Each row was made from one walk, in order. Every step used is in the known rows, and no mark comes twice. Write each row's walk.
Known rows:
duror/gusog/nuzar/lubo: [ 0.08  0.53 -1.73 -3.47  1.41  0.08  0.13 -2.20  1.21 -1.06  1.38  1.05
 -0.24  0.03  1.29  0.47  1.23  0.32  0.10  0.06  1.78  1.79]
rilade/nuzar: [-0.81 -0.05 -2.61 -0.14  0.07  1.42 -0.26 -1.63  0.90 -1.05  0.32  2.37
  1.64  2.49  0.88  1.18  1.65 -1.17  0.68 -0.02  0.28  1.76]
duror/rilade: [-0.78  0.52 -1.70 -1.27  0.99  0.54  0.18 -2.06  1.25 -1.29 -0.17  2.13
 -0.28  0.56  0.71 -0.48 -0.45 -1.71  1.13  0.92  1.36  1.01]
vepen/rilade: [-1.53  0.12 -0.79  0.74  0.98 -0.40 -0.96 -1.61  1.44 -1.12  0.91  0.31
 -0.99  1.11  0.48 -1.38  0.10 -0.23 -0.74  0.68  0.42  1.26]
rilade/duror: [-2.39  0.85 -0.96 -3.24 -0.09 -0.15 -0.78 -1.94  0.36 -1.06 -0.68  1.26
  0.60  1.92  1.82 -1.11 -1.50 -1.45 -0.75  0.28  0.85  1.15]
duror/gusog/rilade/vepen: [-0.52  0.57 -0.67 -1.72 -0.28 -0.70 -1.25 -2.19  1.08 -0.83  0.59  0.62
 -1.30 -1.06  1.20  2.86 -2.90 -0.25  0.78  0.91  1.72  0.11]
rilade/duror/gusog: [-1.24  0.69 -0.63 -4.60 -0.23  0.66 -0.96 -2.11  0.83 -1.22 -0.66  1.44
  0.05  1.11  2.04  0.68 -1.57 -0.78 -0.80 -0.34  1.84  1.42]
vepen/nuzar/rilade: [ 0.07  0.09  0.10  1.46  1.35  1.34  0.32 -1.49  1.96 -1.40 -0.70  1.51
  0.42  1.49 -0.52 -0.12  0.43  0.07 -0.99  0.29 -0.65  1.46]
vepen/nuzar/gusog: [ 0.56 -0.43 -1.43  4.52  0.64  1.46 -0.07 -1.44  2.18 -1.06  0.21 -0.11
  0.42  1.50 -0.65  0.18 -1.49  0.05 -1.32 -0.26 -1.16  1.80]
gusog/rilade/vepen/nuzar/lubo: [-0.43  0.98 -0.04  0.73  0.83 -0.47 -0.34 -2.38  2.57 -0.75  1.43 -1.27
  0.82 -1.04  1.10  0.50 -0.83 -0.53 -0.36  1.11  0.42  1.12]
duror/gusog/nuzar/vepen/rilade: [ 1.16  0.34 -0.78  0.00  0.44 -1.67 -1.46 -1.30  0.06 -1.87  1.37  0.00
 -1.60  1.06  0.39  0.88  2.70  2.09 -0.65  0.42  0.35  0.61]
rilade/duror/gusog/nuzar/lubo: [-0.01  1.11 -1.21 -6.21  0.98 -1.06 -0.30 -2.63  0.79 -1.16  1.19  0.47
 -0.10  0.27  1.92 -0.06  0.79  0.15 -0.75 -0.13  2.16  1.62]
vepen/nuzar/rilade/gusog: [ 1.15 -0.07  0.23 -0.39  1.00  0.67  0.04 -2.51  1.81 -1.30 -0.51 -0.28
  1.00  1.57  0.80  0.47 -0.49  0.22 -1.12 -0.50  0.45  1.48]
nuzar/vepen/rilade: [-1.14  0.26 -0.49  2.41  0.70 -1.24 -1.56 -1.33  0.67 -1.52  0.22  0.54
 -1.00  1.48  0.64 -0.82  0.66  0.81 -1.03  1.11 -0.34  0.73]
vepen/nuzar/rilade/gusog/duror: [-0.55  0.46  1.19  3.90  0.84 -0.53  0.08 -1.80  2.20 -1.70 -0.89  0.02
 -0.51  0.36  0.80  0.50 -1.47  0.13 -1.27 -0.32  0.28  1.06]
gusog/nuzar/vepen: [-0.28  0.29 -2.04  1.46  0.07 -0.29 -0.42 -0.83 -0.93 -1.68  0.05  1.48
  0.04  2.02  0.54  0.58  1.99  0.86  0.76  0.77 -0.52  0.58]
duror/gusog/rilade/nuzar: [ 0.05 -0.06 -1.26 -2.21 -0.12  0.19 -0.77 -1.82  1.25 -0.78  0.75  1.77
  0.25  0.14  0.37  2.96  0.38 -0.52  0.48 -0.67  0.83  1.33]
duror/rilade/vepen: [-0.25  0.99 -1.99 -1.56  0.41 -0.27 -0.50 -2.58  1.02 -1.37  0.47  1.41
 -0.34  0.46  1.43  1.10 -1.27 -1.30  1.51  1.91  1.99  0.14]
rilade/vepen/nuzar/gusog/duror: [-0.39  0.50 -0.44  7.93  0.10 -0.46 -0.45 -1.30  2.28 -1.61  0.25 -0.17
 -1.13  0.10 -0.01  1.43 -2.68  0.20 -1.12  0.60 -0.61  0.68]
gusog/nuzar/vepen/rilade/duror: [-0.13  1.18 -0.42 -2.65  0.04 -3.25 -1.74 -1.69 -0.62 -1.81  0.90 -0.67
 -0.79  1.97  1.08 -1.14  2.05  1.16 -1.74  0.63  0.15  0.30]
duror/rilade/nuzar/gusog: [ 1.42 -0.18 -2.89 -0.03  1.15 -0.44 -0.17 -2.52  1.62 -1.18  0.53  2.08
 -0.15  1.53 -0.56  1.28 -0.40 -0.59 -0.34  0.00  0.62  1.27]
rilade/nuzar/lubo: [-1.31  0.36 -2.23 -1.37  1.37  0.52 -0.03 -2.49  1.90 -0.76  0.67  2.05
  1.54  1.35  1.53  0.03  1.22 -1.13 -0.10  0.32  0.93  2.20]
vepen/nuzar: [-0.52  0.08 -0.86  3.20  0.10  2.84  0.11 -1.05  1.79 -1.21  0.20  0.03
  1.80  1.50  0.37 -0.04  0.83 -0.92  0.14  0.03 -0.80  1.94]
duror/gusog: [-1.19 -0.05 -1.29 -1.03  0.26  2.06 -0.42 -1.65  1.28 -1.10 -0.38  2.07
 -0.16  0.82  1.34  1.33 -1.24 -0.60  0.35 -0.15  1.38  1.66]
rilade/vepen: [-1.53  0.53 -1.95  0.42 -0.10  0.42 -0.81 -1.99  0.66 -1.09  0.23  1.23
  0.05  1.28  1.67  1.14 -1.65 -0.85  0.98  1.56  1.12  0.56]
gusog/duror/rilade/vepen/nuzar: [ 0.36  1.37 -0.26  4.16 -0.04  0.47 -0.14 -1.72  2.20 -1.97  0.74 -0.40
  0.17 -0.28  0.80  1.44  0.03 -1.03  0.80  1.28  0.56  0.42]

Write each row's walk:
[ 1.88  0.56 -1.79 -1.27  0.24 -1.57 -0.33 -2.12 -0.68 -1.84  0.42 -0.02
  0.05  1.45  1.23  1.09  1.68  0.75  0.92  0.41  1.01  0.28] -> duror/rilade/gusog/nuzar/vepen
[ 0.32  0.66 -0.40  5.58  1.07 -0.50  0.35 -1.64  2.63 -1.86 -0.02  0.74
 -1.45 -0.63 -0.75  0.14 -1.67 -0.72 -0.69  0.31 -0.04  0.87] -> vepen/nuzar/gusog/duror/rilade
[-1.48  0.60 -0.99 -0.16 -0.11 -1.26 -1.00 -2.00  0.81 -0.74  0.61  0.51
 -0.87 -0.51  0.86  1.45 -2.73 -0.76  0.85  1.47  0.86 -0.05] -> gusog/rilade/vepen
[-2.36  0.91 -0.04 -3.62 -0.14 -1.86 -1.02 -1.88  0.51 -0.71 -0.31  0.58
 -0.30  0.12  0.97 -0.83 -2.59 -1.35 -0.95  0.21  0.67  0.60] -> gusog/rilade/duror
[ 1.16  0.89 -0.81 -5.60  0.11 -1.69 -1.21 -1.99  0.12 -1.62  1.88 -0.54
 -1.14  0.98  0.96  0.38  1.91  0.93 -1.02 -0.39  1.63  0.96] -> vepen/rilade/duror/gusog/nuzar
[-0.88  0.52 -1.06 -0.91  1.08 -0.69 -0.57 -2.33  0.96 -1.28 -0.59  2.42
 -0.93  1.23  0.85  1.09 -1.69  0.05  0.02  1.70  1.12  0.14] -> nuzar/rilade/vepen
[-1.56  0.63  0.79  4.70  0.29 -2.65 -1.36 -1.64  1.18 -1.80 -0.13 -0.71
 -1.63  0.33  1.71 -0.12 -1.31  0.65 -1.39  0.35  0.51  0.49] -> nuzar/vepen/rilade/gusog/duror
[-1.06 -0.33 -1.04  1.52  0.89 -1.60 -0.58 -1.64  1.48 -0.42  0.08  0.93
 -1.97 -0.63 -1.02  0.10 -4.18 -0.15 -0.97  0.17 -0.32  0.74] -> nuzar/gusog/rilade
[-0.66  0.08 -2.16  2.07 -0.15  0.54 -0.85 -1.25  0.09 -1.48 -0.58  2.56
  1.56  2.86  1.03  1.65  1.96 -0.04  0.41  0.50 -0.67  1.13] -> rilade/nuzar/vepen
[ 1.51  0.58 -1.33 -3.37  0.75 -1.08 -0.58 -2.35  0.26 -1.60  0.63  1.90
 -1.58  0.84  0.61  2.84  0.19  1.40  0.29  0.99  1.80  0.03] -> duror/gusog/nuzar/rilade/vepen
[ 0.75  0.09 -2.15 -2.27  0.14  0.97 -0.10 -1.30  0.16 -1.38  1.06  1.33
 -0.46  0.99  0.63  1.66  1.50  0.44  0.93 -0.30  1.30  1.28] -> duror/gusog/nuzar
[ 1.16  0.12 -1.02 -3.20  1.42 -0.28  0.13 -1.73  0.46 -1.55  0.03  2.68
 -1.50  1.02 -0.29  1.45  1.05  1.31 -0.20 -0.08  1.14  0.89] -> duror/gusog/nuzar/rilade
[-0.15  0.74 -2.16 -3.02  1.75 -0.29  0.28 -3.05  2.13 -1.07  0.93  2.04
  1.17  0.63  1.24  0.11  1.55 -1.49  0.45  0.65  1.76  1.82] -> duror/rilade/nuzar/lubo
[-0.19  0.05 -1.74 -0.24  0.55 -0.33 -1.01 -1.90  1.40 -1.23  1.55  0.87
  0.59  2.06  0.45  0.26  2.63 -0.24 -0.47  0.13  0.29  1.63] -> vepen/rilade/nuzar
[ 0.43  0.48 -2.14  0.33  0.28 -0.08 -0.54 -1.76  0.35 -1.75 -0.40  2.67
  1.04  2.12  0.83  1.67  2.42 -0.43  0.91  0.82  0.22  0.80] -> duror/rilade/nuzar/vepen
[-1.79  0.42  0.55  2.28  1.10 -1.56 -0.09 -2.06  1.54 -1.54 -1.36  1.51
 -1.64  0.38  1.21  0.18 -2.78 -0.13 -0.99  0.04  1.14  0.72] -> nuzar/rilade/gusog/duror
[-0.55  0.84 -1.64  1.24  0.46 -0.25  0.13 -1.82  1.55 -1.73  0.27  2.64
 -0.01  0.72  0.60  1.22  1.33 -1.56  0.95  0.35  1.03  1.01] -> gusog/duror/rilade/nuzar
[-1.32  0.45 -1.32 -1.75  1.30 -1.08 -0.26 -2.49  2.01 -0.42  1.02  1.38
  0.73 -0.23  0.77  0.25  0.18 -1.00 -0.18  0.26  0.74  1.66] -> gusog/rilade/nuzar/lubo
[ 0.11  0.49 -1.08  2.61 -0.43  1.97 -0.44 -1.60  1.60 -1.35  0.82 -0.62
  1.71  1.35  1.09  1.33  0.45 -0.62  0.50  0.92 -0.11  1.10] -> rilade/vepen/nuzar
[ 1.41  0.11 -1.45 -2.32  0.47 -1.84 -0.69 -2.26  0.20 -1.39  2.31 -1.85
 -0.64  1.32  0.93 -0.29  1.73  0.90 -0.26 -0.24  1.33  1.03] -> vepen/rilade/gusog/nuzar
[-0.63  0.68  0.21 -5.76  0.75 -0.49 -0.87 -2.46  1.02 -1.31 -1.33  2.49
 -0.95  1.08  1.30  0.75 -1.86  0.07 -1.72 -0.21  1.78  1.09] -> nuzar/rilade/duror/gusog
[ 0.79 -0.52 -2.22  1.49  1.08 -1.43 -1.08 -2.18  1.80 -1.04  1.41  0.71
 -0.74  1.92 -0.63  0.52 -0.03  0.64 -1.81 -0.17 -0.17  1.52] -> vepen/rilade/nuzar/gusog
[-0.28  1.07 -1.29  2.90  0.77 -2.15 -0.58 -2.37  1.66 -1.63  0.15  1.30
 -2.38 -0.60  0.60  1.43 -3.54 -0.54  0.18  1.68  1.52 -0.26] -> nuzar/gusog/duror/rilade/vepen
[-0.59  0.77  0.11 -4.66  0.20 -0.93 -1.65 -2.33  1.26 -1.32  0.48  0.06
 -0.88  0.81  1.71 -0.07 -0.72  0.02 -1.81 -0.22  1.85  1.31] -> vepen/rilade/duror/gusog
[-0.49  0.38 -0.99 -3.30  1.09 -0.67 -0.40 -2.66  2.23 -0.54  1.09  1.46
  0.39 -0.73  1.07  1.65  0.11 -0.56 -0.26 -0.25  1.48  1.79] -> duror/gusog/rilade/nuzar/lubo
[ 0.16  0.08 -0.85  0.09 -0.37 -0.59 -1.29 -1.41  0.46 -1.25 -0.19  1.99
  0.24  0.71  0.59  3.25  0.85  0.55  0.16 -0.07 -0.07  0.79] -> duror/gusog/rilade/nuzar/vepen
[ 1.33  0.96 -1.03  1.16  0.03  1.32 -0.18 -2.16  1.87 -1.57  1.02 -0.60
  1.11  0.60  0.77  1.37  0.82 -1.02  1.02  1.26  0.65  0.73] -> duror/rilade/vepen/nuzar
[-0.32  1.67  0.07  2.66  1.19 -0.51  0.12 -2.53  3.04 -1.61  1.12 -0.51
  0.13 -1.19  1.46  0.31 -0.19 -0.94  0.04  1.47  1.21  0.98] -> gusog/duror/rilade/vepen/nuzar/lubo
[-0.44  0.86  0.38 -3.42 -0.01 -1.62 -2.02 -2.04  0.65 -1.64 -0.16  0.22
 -0.94  1.09  1.83  0.44 -0.26  0.87 -2.05  0.09  1.22  0.86] -> nuzar/vepen/rilade/duror/gusog
[ 1.03  0.58  0.14  0.95 -0.60  0.80 -0.88 -1.77  1.91 -1.13  1.18 -1.21
  0.40 -0.82  0.59  2.95 -0.77  0.02  0.32  0.36  0.40  0.73] -> duror/gusog/rilade/vepen/nuzar
[ 0.20  0.21 -1.43 -1.83  1.61 -0.79  0.33 -1.55  0.20 -1.42  0.01  2.64
 -1.19  1.59 -0.58 -0.04  1.28  0.77 -0.09  0.48  0.33  0.71] -> gusog/nuzar/rilade
[-0.44  0.91 -1.28  3.27  0.20 -0.97 -0.49 -1.40  0.68 -2.11 -0.62  2.85
 -0.03  1.20  0.73  1.73  1.77 -0.41  0.63  0.84  0.09  0.48] -> gusog/duror/rilade/nuzar/vepen
[-2.27  0.11 -0.95  6.31  0.87 -0.84 -0.18 -1.14  1.75 -1.28 -0.81  1.96
 -2.12  0.21 -0.07 -0.11 -3.88 -0.30 -1.20  0.27 -0.25  0.95] -> nuzar/gusog/duror
[-0.17  0.96 -0.68 -5.54  0.90 -2.13 -0.33 -2.05 -0.25 -1.46 -0.37  1.80
 -0.70  1.97  0.46 -0.77  0.55  0.35 -1.31  0.26  0.79  0.54] -> gusog/nuzar/rilade/duror
[-1.27  0.01 -1.63  5.74  0.52 -0.90 -0.29 -1.34  1.77 -1.38 -0.15  2.29
 -1.22  0.98 -0.22  1.27 -1.68 -0.23 -0.96 -0.15 -0.29  1.18] -> rilade/nuzar/gusog/duror
[ 0.85  0.01 -2.24 -2.00  0.12 -0.20  0.00 -2.03 -0.23 -1.20  1.25 -0.57
  0.50  1.63  1.35  0.54  0.82  0.07  0.80 -0.44  1.28  1.16] -> rilade/gusog/nuzar
